What can hang from each mark:
Z: G H S
K: B G S
B: N Z
G: N
C: B G H S
S: C N
H: K N

Each row was made from one small tree. The marks that hang from a mark follow it in brackets, in alphabetical order. Every link used is in the known rows. Write each row's tree.
Known rows:
K{S}: [-1.54 -0.82 -1.30  0.23 -0.51 -0.52  1.27  0.65  2.00 -1.26  0.15 -0.50
 -2.37  0.52 -0.24 -0.98 -1.10  2.04 -0.86  2.65 -0.13 -2.03  0.12  1.51
 -1.95]
C{B H S}: [-2.13 -0.37  0.97 -0.77  1.02 -0.42 -2.30  2.12  1.04 -0.39 -0.84  1.32
 -0.87  0.44 -0.29 -0.03 -1.19  0.36 -1.33 -2.49  0.36  0.43  1.47  0.81
 -3.68]
C{B H{K{G S}}}: [ 1.01 -0.07  0.41  1.11  0.02  0.10 -0.94 -3.13  1.34  0.15  0.35  1.50
 -2.10  0.22 -1.29  0.98 -1.22 -2.12 -0.37  1.12  1.10 -1.00  0.32  1.19
 -0.06]
S{C{B G H{K N}}}: [ 0.39  0.72  1.13  0.73  1.41 -2.75 -3.39 -1.75 -1.13  0.28 -0.25  0.21
 -0.37  0.83 -0.18  0.12  0.04 -0.47 -0.51 -1.17 -0.39  1.29 -0.35 -0.14
 -1.50]
C{G H{K}}: [ 1.01 -0.90  0.23 -0.77  0.52 -2.00 -0.58 -0.86 -0.02  0.65  0.01  1.83
 -1.14  1.11 -0.31  2.17 -0.42 -1.17 -1.09 -2.30  0.27 -0.49  0.56 -2.02
  0.39]
G{N}: [-1.49 -0.11 -1.21  0.02 -0.60 -0.06 -0.74  3.24  0.44  0.15 -0.90 -0.02
 -2.96  0.08  0.78 -0.71  0.50 -0.10 -1.42 -0.23 -0.17 -1.00  0.78  0.16
 -0.87]
K{B{N} G S{C}}: [ 0.32  0.53 -0.10  0.39 -0.38  0.85  0.25 -2.81  1.98 -0.68  0.70 -0.02
  1.70 -1.54 -0.93 -0.27 -0.30  2.48  2.25  0.98 -0.01  0.50 -0.22 -1.86
  2.03]
K{B S{C N}}: [ 3.09  0.27 -0.64  0.21 -0.07 -1.00  1.55 -1.81  2.08 -2.12  0.30  0.01
  2.68 -0.35 -2.41 -0.21 -0.40  3.03 -0.74  0.08 -2.07  0.10 -0.06 -0.93
 -0.99]
K{B{N Z} S{C{G}}}: [ 0.67 -1.13  0.44  0.14  0.10 -0.72  0.82 -0.51  0.83 -0.69  0.82 -1.47
  2.37 -0.96  2.83 -1.12  1.11  3.07  2.03  0.27 -0.48  1.43  0.04 -1.66
  4.99]
C{B H}: [-1.55 -0.39  0.66 -0.04  0.18 -0.92 -1.05  0.44  1.06 -0.15 -1.25  0.91
 -1.80  0.77 -0.45  0.22 -0.27  0.76 -0.89 -0.84  0.66 -0.07  0.78  2.32
  1.24]
B{N Z{G H S{C}}}: [-1.63 -0.59  1.28 -0.28 -0.96  1.68  1.56  2.13 -4.40  1.60 -0.30 -2.90
  3.47 -0.10 -0.06 -1.73  0.69  0.40  2.62  0.14  0.26  2.16 -2.00  2.54
  2.80]
H{K}: [-1.14 -0.14 -1.28 -0.35 -0.58 -0.70  0.01  0.18  0.08  0.24  0.11  0.77
 -2.09  0.99 -1.43  0.24 -0.18  0.09 -1.46  0.60 -0.24 -1.73  0.05 -0.96
 -2.46]
C{B G{N} H S}: [-0.23 -0.76  0.88 -0.61  1.79 -0.79 -4.21  3.85  0.78  0.45 -0.94  1.39
 -1.44 -0.51  3.07  0.65 -0.48 -2.30 -1.30 -3.94  0.52  0.24  2.29 -1.24
 -2.13]
H{K{B G S{C}} N}: [ 0.59  2.47 -1.15  0.89  0.14 -0.16 -0.04 -3.50  0.33 -0.88  1.41 -0.17
  1.03 -0.32 -2.76 -0.20 -0.01  0.38  0.67  1.96 -1.05 -0.01 -1.60 -0.92
 -3.95]
S{C{G H} N}: [ 4.20 -0.88  1.10 -0.27  0.88 -2.11  0.19 -1.85  0.86 -0.39 -0.37  1.35
  1.70  0.44 -0.66  1.15 -0.58  1.41 -1.64 -2.40 -0.87  1.48  0.64 -1.62
  1.47]
S{C{B G} N}: [ 3.26 -0.67 -0.20  0.12  1.22 -1.62 -1.36 -1.15  1.42 -0.30 -0.40  0.42
  1.10 -0.61  2.30 -0.26 -0.23  1.79 -1.46  0.76 -0.70 -0.85  0.91 -1.35
 -0.10]
B{Z{G}}: [-1.07  0.02 -0.21 -0.76  0.33  0.91  2.14  0.73 -0.61  0.82 -0.05 -0.45
 -0.74  0.95  2.30 -1.04  1.48  0.23 -1.40  3.28  0.69 -1.07 -0.32  1.78
  2.58]
Z{S{N}}: [ 1.42 -0.65 -0.92 -0.92 -1.31 -0.25  2.22  1.82  0.26 -1.01  0.41 -0.30
  0.49  1.17 -0.54  1.59 -0.62  0.49 -1.29 -1.67 -0.79 -0.89 -0.33  1.34
 -1.22]
S{C{H}}: [-0.52 -0.54  0.81  0.05 -0.02 -0.94 -0.51 -0.45  0.33  0.24 -1.13  0.59
  0.25  0.48 -3.29 -1.19 -0.75  2.81 -0.91 -0.69 -0.53  1.50 -0.08  1.19
 -0.29]
B{Z}: [-1.72 -0.79 -0.65 -0.16 -0.72  0.36  2.07  2.19  0.20 -0.09 -0.08 -0.73
 -1.63  0.91  1.62 -1.43  1.14  2.15 -1.18  1.64  0.16 -0.16  0.14  2.00
  1.49]
B{N}: [-2.57 -0.48 -0.06 -0.42 -0.91 -0.35  0.50  0.82  0.80 -0.48 -0.20 -0.24
 -2.41  0.58  0.72  0.31  0.23  1.53  0.30 -0.59  0.41 -0.22  0.63 -0.80
  1.91]
Z{G H S{C}}: [-1.37 -0.01 -0.61 -0.83 -0.04  0.98  0.79  1.60 -2.97  1.31 -0.78 -1.49
  3.68 -0.26 -2.36 -1.44 -1.10  0.68  1.38  1.27 -0.22 -0.56 -2.26  2.44
 -3.16]
H{K{G{N} S{C}}}: [ 1.89  0.30 -0.94  1.86 -0.43  0.91 -1.82 -1.29  0.33  1.15  0.42  0.28
 -1.49 -1.19 -1.80 -1.65 -0.71 -1.18 -0.66  2.59 -0.45 -0.63 -0.16 -0.80
 -2.69]
B{N Z}: [-2.27 -1.01  0.64 -0.05 -1.35  0.33  1.65  1.74 -0.22 -0.12  0.19 -1.07
 -1.89  0.85  2.36 -0.73  1.45  1.72  0.22 -0.08  0.52  1.29  0.47  0.53
  4.72]

Write each row's tree:
[ 1.51  1.14  1.22 -0.42  0.31  0.34  0.04  0.43 -2.38  1.64 -0.31  0.99
  0.78  0.76 -0.49  1.48  2.71 -4.34 -0.57 -2.69 -0.02  1.56 -0.13 -0.11
  4.57]	C{H{K{B{Z{G{N}}}}}}
[ 0.79  1.27 -0.35 -0.54  0.24  0.83  0.11  1.23 -2.03  1.54  0.12  0.21
  0.35  0.23  1.12  0.49  2.95 -3.28 -0.69 -0.20 -0.26 -0.34 -0.29 -0.82
  2.47]	H{K{B{Z{G{N}}}}}
[-2.16 -1.25 -0.54 -0.17 -1.15  0.71  0.63  3.98 -0.76  0.22 -0.19 -1.56
 -0.09  0.65  2.69 -1.30  0.73  1.39 -0.02  1.12  0.51 -0.41 -0.53  4.85
  1.14]	C{B{Z{S}}}
[-1.30  0.22  0.67 -0.41 -0.32  1.11  3.24  0.03 -1.76 -0.53  0.28 -2.10
  2.01 -0.16  1.27  0.07  1.23 -0.50  2.78  0.57  0.41  0.74 -0.82  0.42
  4.28]	K{B{N Z{G H}} S}
[-0.61  1.21 -0.60 -0.66  0.14  1.53  1.65  3.06 -2.92  1.01 -0.91 -1.12
  1.91 -0.52  1.44 -0.33  2.52 -2.00  0.79 -0.40 -0.02  0.44 -0.64  0.50
  2.09]	K{B{Z{G{N} H}}}
[-3.39 -0.37  0.64 -0.73  0.34  0.07 -2.55  2.64  0.98 -0.63 -0.16  0.03
 -1.72 -0.22  1.99 -0.35 -0.48  0.58 -0.02 -1.71  0.57 -0.14  1.66 -1.16
 -2.26]	C{B{N} S}
[ 1.12  0.25  1.57  0.42 -0.23  0.36  0.08 -3.68  1.50 -0.57  0.33  0.70
  2.08 -1.00 -2.59  0.76 -0.52  1.53  2.46 -1.44  0.19  2.50 -0.09 -0.98
  4.02]	K{B{N} G S{C{H}}}
[-0.81 -0.46  1.16  0.57  0.49 -0.92 -2.22 -0.41  0.53  0.31 -1.51  0.58
  0.13  0.01 -2.03 -1.53 -0.61  2.35 -0.56  0.01 -0.08  1.19  0.24  2.18
  0.31]	S{C{B H}}
[ 1.44  0.16 -0.45 -1.34 -0.45  0.67  3.04  1.18 -2.40 -0.09 -0.06 -0.81
  2.63  0.86 -1.06  1.97 -0.66 -1.82 -0.02 -0.87 -0.25 -1.28 -1.41  1.47
 -1.81]	Z{G H S{N}}
[-1.70 -0.16 -0.37 -0.43 -0.88 -0.56  1.15 -0.24  1.88 -1.87  0.45 -0.51
 -0.39 -0.10  0.01  0.88  0.12  1.78  1.65 -0.87 -0.22 -0.46  0.43 -1.00
  2.25]	K{B{N} S}
[-0.51 -0.25  0.53  1.50 -0.17  0.89 -1.64 -2.57  1.94 -0.08  0.21 -0.50
 -0.97 -1.47  0.70 -1.68 -0.87  1.64  1.45  3.25  0.92 -0.16  0.32  0.49
  1.63]	K{G S{C{B{N}}}}
[ 3.57  0.85 -1.35 -0.25 -0.18  0.53  2.98 -2.95  2.96 -1.94  1.20  1.05
  1.21 -0.37 -0.27  2.28 -0.30  0.43 -0.50  0.48 -0.44 -1.43  0.37 -1.52
  0.29]	K{B G S{N}}
[ 2.23  0.41  1.01  0.64  0.77  0.77  1.24 -0.62 -2.55  0.59 -0.90 -1.26
  3.00 -0.34  0.81 -1.81  1.00  0.34 -0.59  2.15 -0.41  1.07 -0.69  1.89
  1.14]	S{C{B{Z{G H}}} N}
[-0.43  0.60 -1.53 -0.10 -0.56  1.13  1.07 -1.12 -1.41  0.99  0.11  0.79
 -0.50 -0.14 -1.84  0.82 -0.87 -1.29  0.15  0.77  0.55 -1.28 -0.67 -1.38
 -3.38]	Z{H{K{G}}}
[ 1.05  1.26 -1.84  0.66 -0.70  1.31  0.36 -0.22 -0.99  0.22  0.25  0.20
  0.38 -1.26 -1.71  1.09 -0.21 -3.07  1.43 -0.50 -0.29 -0.91 -0.51 -1.79
 -2.79]	Z{H{K{B G{N} S}}}
[ 0.26 -0.11  0.85  0.85  0.95 -2.50 -0.41 -1.17  0.59 -1.40  0.22 -0.82
 -0.53  0.77 -0.38 -0.83 -0.98  1.39 -0.17  0.36 -0.62  1.34 -0.61  1.04
 -1.39]	K{S{C{G H{N}}}}
[-0.16 -0.69  1.21  1.97 -0.50  1.57 -0.34 -1.73  0.91  0.17  0.50 -1.42
 -0.54 -1.28  2.52 -2.73  0.44  2.09  1.36  3.83  0.98  1.36  0.19  1.88
  4.38]	K{G S{C{B{N Z}}}}
[ 2.17 -1.19  0.64  0.07 -0.30 -1.25 -2.90  2.04 -2.06  1.98 -0.39  0.40
  1.22 -0.01 -1.43  0.59 -0.44 -2.04  0.03 -3.98 -0.71  1.36 -0.54 -0.28
 -0.63]	Z{S{C{G{N} H{K}}}}
[ 1.54  0.34  0.25 -1.46  1.37 -1.20 -3.01  2.39 -0.36  0.44  0.04  2.29
  0.97 -0.22 -0.02  2.63  0.20 -3.36 -0.75 -6.65 -0.74  0.86  1.55 -4.86
 -2.94]	C{G{N} H{K{B}} S}
[-1.05 -0.54 -0.85 -0.64  1.61 -0.29 -4.06  4.56  1.16  0.34 -0.58  0.74
 -1.80 -1.06  4.93 -0.41 -0.15 -1.35 -1.28 -1.36  0.31 -1.62  2.14 -1.98
 -4.26]	C{B G{N} S}
[-0.57  0.39  2.17 -0.22  0.43  0.79 -3.10 -1.23  0.15  0.78  0.50  2.16
 -1.37 -0.03 -0.46  2.06 -0.78 -2.99  0.36 -3.75  1.33  1.39  1.54 -2.29
 -0.87]	C{B{N} H{K{G}} S}
[-1.33 -1.24  1.34  1.80 -0.63  0.09 -0.69  0.20  0.49 -0.41 -0.08 -2.22
 -0.87 -0.51  1.90 -3.41  0.58  2.98  1.07  2.61  0.08  1.68  0.27  2.60
  3.53]	K{S{C{B{N Z}}}}
[ 1.19  0.11 -0.98  1.15 -0.25  0.49 -0.25 -3.24  1.01  0.51  0.85  0.51
 -0.35 -0.63 -2.57 -1.45 -1.40  0.77 -0.57  3.82 -0.23 -1.22 -0.68 -0.73
 -3.26]	H{K{G S{C}}}
[-2.23 -0.09 -1.12 -1.47 -0.30  1.04  1.89  2.34 -2.65  0.81 -0.49 -1.14
  1.81  0.51 -0.86  0.39 -0.78 -1.00  1.15  0.72  0.48 -1.90 -1.82  2.39
 -2.63]	Z{G H S}
[-0.17  0.37 -0.82  0.66 -0.07  0.41 -0.15  0.71 -2.36  0.86 -0.34 -0.74
 -1.61 -0.15 -1.45 -0.25 -0.33 -4.30 -0.11  1.44 -0.14 -1.80 -0.71  0.00
 -2.98]	Z{G{N} H{K{S}}}
[ 0.14  0.57 -1.90 -0.42 -0.16  0.96  1.91 -1.65  2.75 -1.07  0.82  0.76
  0.27 -0.70 -0.03  0.79 -0.46  1.18  0.55  2.14  0.38 -2.05 -0.05 -0.60
 -0.49]	K{B G S}
[ 0.44  1.28 -1.24  0.07  0.19  0.41  0.11  0.38 -2.13  0.38 -0.20 -0.29
  0.89 -0.53 -1.80  0.77  0.41 -4.04  0.83 -0.18 -0.61 -1.50 -0.80 -1.26
 -2.27]	Z{G{N} H{K{B S}}}
[-1.70 -0.27  1.16 -0.65 -0.20  0.93  1.77  0.27 -0.87  0.61  0.23 -0.85
 -1.20  0.85  2.82 -0.32  1.88 -0.27  0.08  1.38  1.14  0.32  0.09  0.74
  5.62]	B{N Z{G}}
[ 3.86 -0.02 -0.62  1.02 -0.17  0.52  1.60 -3.44  2.15 -0.99  0.76  0.45
  0.45 -0.58 -1.47 -0.57 -1.36  1.80 -1.31  2.87 -0.66 -0.40 -0.07 -0.28
 -1.25]	K{G S{C N}}
[ 0.27  1.36  0.37  1.05 -0.29 -0.43  0.73 -3.14  0.18 -0.87  1.24  0.53
 -2.81  1.49 -2.28  1.46 -0.82 -2.46 -0.42  0.40  0.36  0.56 -0.82  1.19
 -1.79]	C{H{K{G S} N}}
[-1.44  0.38  0.73 -1.25  1.62 -1.85 -0.91  1.88  0.16 -1.24  0.38  0.67
 -1.12  1.25  1.38  1.28 -0.66 -0.49 -1.16 -3.38 -0.06  1.11  0.75 -1.38
 -4.58]	C{G H{N} S}
[-0.90  0.86 -0.54 -1.10 -0.53  1.10  0.94 -1.52  1.43 -0.32  0.51  0.92
  0.26 -0.61  0.83  2.15  0.81  0.66  1.78 -1.23  0.84 -0.25  0.41 -2.58
  3.52]	K{B{N} G}
